Known rows, with every step that occurs:
D K L X: [ -3 -10  -3   4  -1  -2   0  -5   0   1   4   0   3  -3  -1  -4   1  -9
  -3   2   4   8  -4  12   2]
X J: [-2  2  1 -4  1 -2  3 -1  2  2  0  1  1 -1 -1 -1  2  4 -1 -9 -1  6 -2  0
  3]
K D X L: [-1  1 -1  5 -2 -1 -8  0 -7  3  3 -7 16  0  1 -3  4 -3 -4  3 -3 27 -6 -6
  4]
P X D: [ 5  3  0  3  3  0 -1 15 -3  3 -1 -5  8  1  0  5 -2 -4  6  3  1 -1 -3  0
  1]
X J K L: [ -2  -5   1   3  -4  -2   4  -2  -7   8  -1   0   9  -1  -2   0  -1   4
  -2 -18   0  17  -6  -1   7]
K L: [ 0 -4 -1  1 -1  1 -1 -4 -4  5  1  1  2 -1  0 -1 -6 -4 -4 -6  4  0 -3  3
  8]
K L X: [ -1 -16  -2   4  -1   2  -3  -6  -1   2   1  -1   1  -1  -1  -3  -4  -6
  -7   2   4   6  -4   7  -3]
L K D X: [ -6  -2   0   7  -4  -5 -12   9  -2  -2  -1  -7   8   0   1  -2   3  -6
   4   3  -3  13  -5  -2  -5]
L X D K J: [ -3 -10  -2   4   6  -6  -3   2   4  -3  -1  -7   1  -3  -2   1   5 -10
  -2  12  -4  15  -2  13 -11]
J X P: [  1   7  -2   5   1  -1   5  -3  -9  -1   2  -1   2   1   2   7   0  -3
  -3   8   1 -12  -4  -3  -3]
U K D X: [ -2   6  -5   5  -4  -3  -5  -2  -6  -4   1   0  16   1   1  -1   9  -4
   3   8  -2  17  -4  -4 -12]
P X J K D: [ -1   9   2   4  -6  -3   6  10  -8   4   1  -5  18   0  -1   3   4   3
   5 -12   1  19  -5 -11   1]
L K: [-4 -5  1  0 -2 -3 -5  5  2 -2 -2 -4  0 -1  1 -1  3 -1  2  0  0 -3 -2  4
 -3]
P X: [ 3  3  1  0  0  4  1  6 -3  1  1 -2  3  1  0  3 -2 -3  1  0  6 -4 -2 -3
  2]
J X L K D: [ -4  -2   1  -1  -7  -6  -3   4  -6   0   5 -12  11  -3   4   0   6  -4
  -4  10   0  15  -6   0   2]
J X D K: [ 0  6 -3  4  1 -6  5  8 -2  0  3 -5  5 -3  2  3  6 -6  4 11 -3  5 -2  6
 -1]
U K D: [-1  9 -4 -1 -5 -5  1 -3 -4 -3  3  1 13  0  1 -1  9 -1  3  7  0  8 -1 -1
 -7]
P X L: [ 4  1  1 -1  0  5  0  4 -6  4  3 -6 10  0  0  2  1 -1 -4  0  6  7 -4 -4
  8]
U K L: [ 0 -2 -4 -1 -3  0  1 -8 -7  3  2  4  9  0  0  0  3 -3 -1 -1  5  2 -4  5
  0]
K J X: [ -3  -4   0  -1   2   2   3  -4  -3  -1   1  -4  -5  -2   1   7  -3  -6
 -11   9   0   5   0   1  -7]
L X J K D: [ -4  -6   1   6  -6  -6   2   1  -2   1   0  -4  13  -1  -1  -3   7   3
   0  -4  -4  31  -4  -3 -11]
U K: [ 1  2 -3 -1 -2 -1  2 -5 -3 -4  1  3  7  0  0  1  8  1  3  4  1  1  0  2
 -8]
U K J X: [ -2  -1  -3  -2   0   1   6  -8  -6  -5   3  -1   1  -2   1   7   6  -5
  -9  15   1   6  -2   2 -14]
K J: [-3 -4  1 -2  3  0 -2 -3  1 -1 -1 -1 -5 -1 -2  4 -2 -3 -8  1  0  4  1  1
 -3]
J X D: [ 2  0 -1  3  2 -2  3  8 -3  1  1 -6  4 -1  3  4  0 -4  0 11 -4  4 -2  3
 -6]

Rows:
[  3   5  -3   4   2  -2   1  12  -6   7   3  -4  12  -2  -1   3  -2 -10
   6  -3   6  -1  -6   7  13] -> P X D K L
[-4  8 -2  5  3 -3  6 -6 -7 -3  3 -3  1 -3  0 10  3 -8 -7 10  2 -7 -4  1
 -2] -> D K J X P
[ 1  6 -2  3  2 -6  0  9  2  1  0 -3  7 -2  0  1  5 -4  9  4 -3  5 -1  7
  2] -> X D K
[ -3  -3   2  -1  -6  -7  -8   4  -3   1   2 -10  12  -1   1  -3   6  -1
   0   2  -1  16  -5   0   4] -> X L K D
[ -6  -4   1   4   1  -3  -2  -1  -7  -3  -1  -8  -3  -1   1  10   0  -8
  -7  10   0 -11  -6   1  -9] -> L K J X P
[ 0  2 -2 11  3  1 -5 -1 -7  0 -2  0  6  2 -1  3  0 -3 -1  1 -2 -4 -5 -8
 -3] -> D X P
[ 3  9 -2  3  2 -3  2 15 -1  2  2 -5 10 -2 -1  4  4 -7  9  3  3  0 -3  4
  5] -> P X D K
[  0   2  -4   4   0  -5   4   5  -5   4   4  -4   7  -4   2   3   1 -10
   0   7   1   4  -5  10   7] -> J X D K L
[ -5 -13   3  -3   1  -2  -8  -1  -1   1  -1 -10   1  -2  -1   1   4  -2
  -9   2  -1  12  -4   5   2] -> X L K J
[ -2  -1   2   2  -3  -3   5   2  -2   4  -2   0   7  -1  -2   0   4   8
   2 -13  -3  17  -3  -4  -2] -> X J K
[ 1  5 -1  3  6 -2  0 12  0  1  0 -7  5 -3 -2  8  1 -9  2  4  2  3 -3  5
  2] -> P X D K J
[ -3  -8   2  -2  -4  -1  -2   3  -4   0   3 -10   4  -3   4   0   5  -2
  -6   8   0   8  -5   4   1] -> J X L K
[-1  4  0  7 -7 -5  0  5 -5  1  0 -3 13  0  0  1  4  1  3 -2 -3 18 -2 -8
 -5] -> J K D
[-3  8 -4  1 -3 -5 -1 -3 -5 -2  2  1 17  0  0 -2 11  1  3 -1 -2 24 -5 -4
 -8] -> U K D X J
[ -3   0  -1  -2   1  -1   5  -6  -4  -1   7  -7   2  -6   1   4   6  -7
 -13   9   1  16  -3   4   5] -> D K J X L
[ 0 -4  0  1  5 -2  1  4 -3  0 -1 -7 -1 -2  1  8 -2 -7 -7 12 -4  7 -1  4
 -8] -> K J X D
[  0 -10  -2   8   1   0  -3  -9  -8   2   0  -1   5   1  -1   1  -4  -6
  -6   3   4  -6  -7   4  -2] -> K L X P
[ 0 -6  0  7 -5  0  1  0 -8  6 -1  0  8 -1 -1  1 -2 -1 -2 -9  1 11 -4 -1
  3] -> J K L
[ -5 -16   1   4   3   0 -14   1  -2   0  -2 -11   4  -2  -1   1   3  -5
 -10   2  -2  22  -6   1  -2] -> D X L K J
[ -1   5  -4   2   2  -1   6 -12 -12  -5   1   0   5   0   1  11   6  -6
  -8  14   2  -7  -4   0 -15] -> U K J X P
[  2 -16  -2   6   2  -2  -5   1  -1   4  -1  -5   6   0  -1  -2  -4  -7
  -3   6  -1  10  -5  10  -4] -> K L X D
[ -4 -10   1   2   3  -5  -4  10  -1  -1  -2 -12  -2  -3   1   8   0  -8
  -3  12  -4   5  -3   8 -11] -> L K J X D
[ 0  2 -3  4  1 -6 -1  5 -3  6  2 -3  8 -3 -1  0  0 -7  5 -2  0  4 -4 10
 10] -> X D K L
[-2 -9  2 -2 -2 -2 -7  3 -1  1  1 -9  5 -2  1 -3  6  1 -2  1  0  9 -4  4
  4] -> X L K
[ -1  -1   0  12  -7  -2  -6   3 -10   4   1  -7  22   0   0  -2   7   2
  -2  -1  -5  38  -7 -11  -1] -> J K D X L
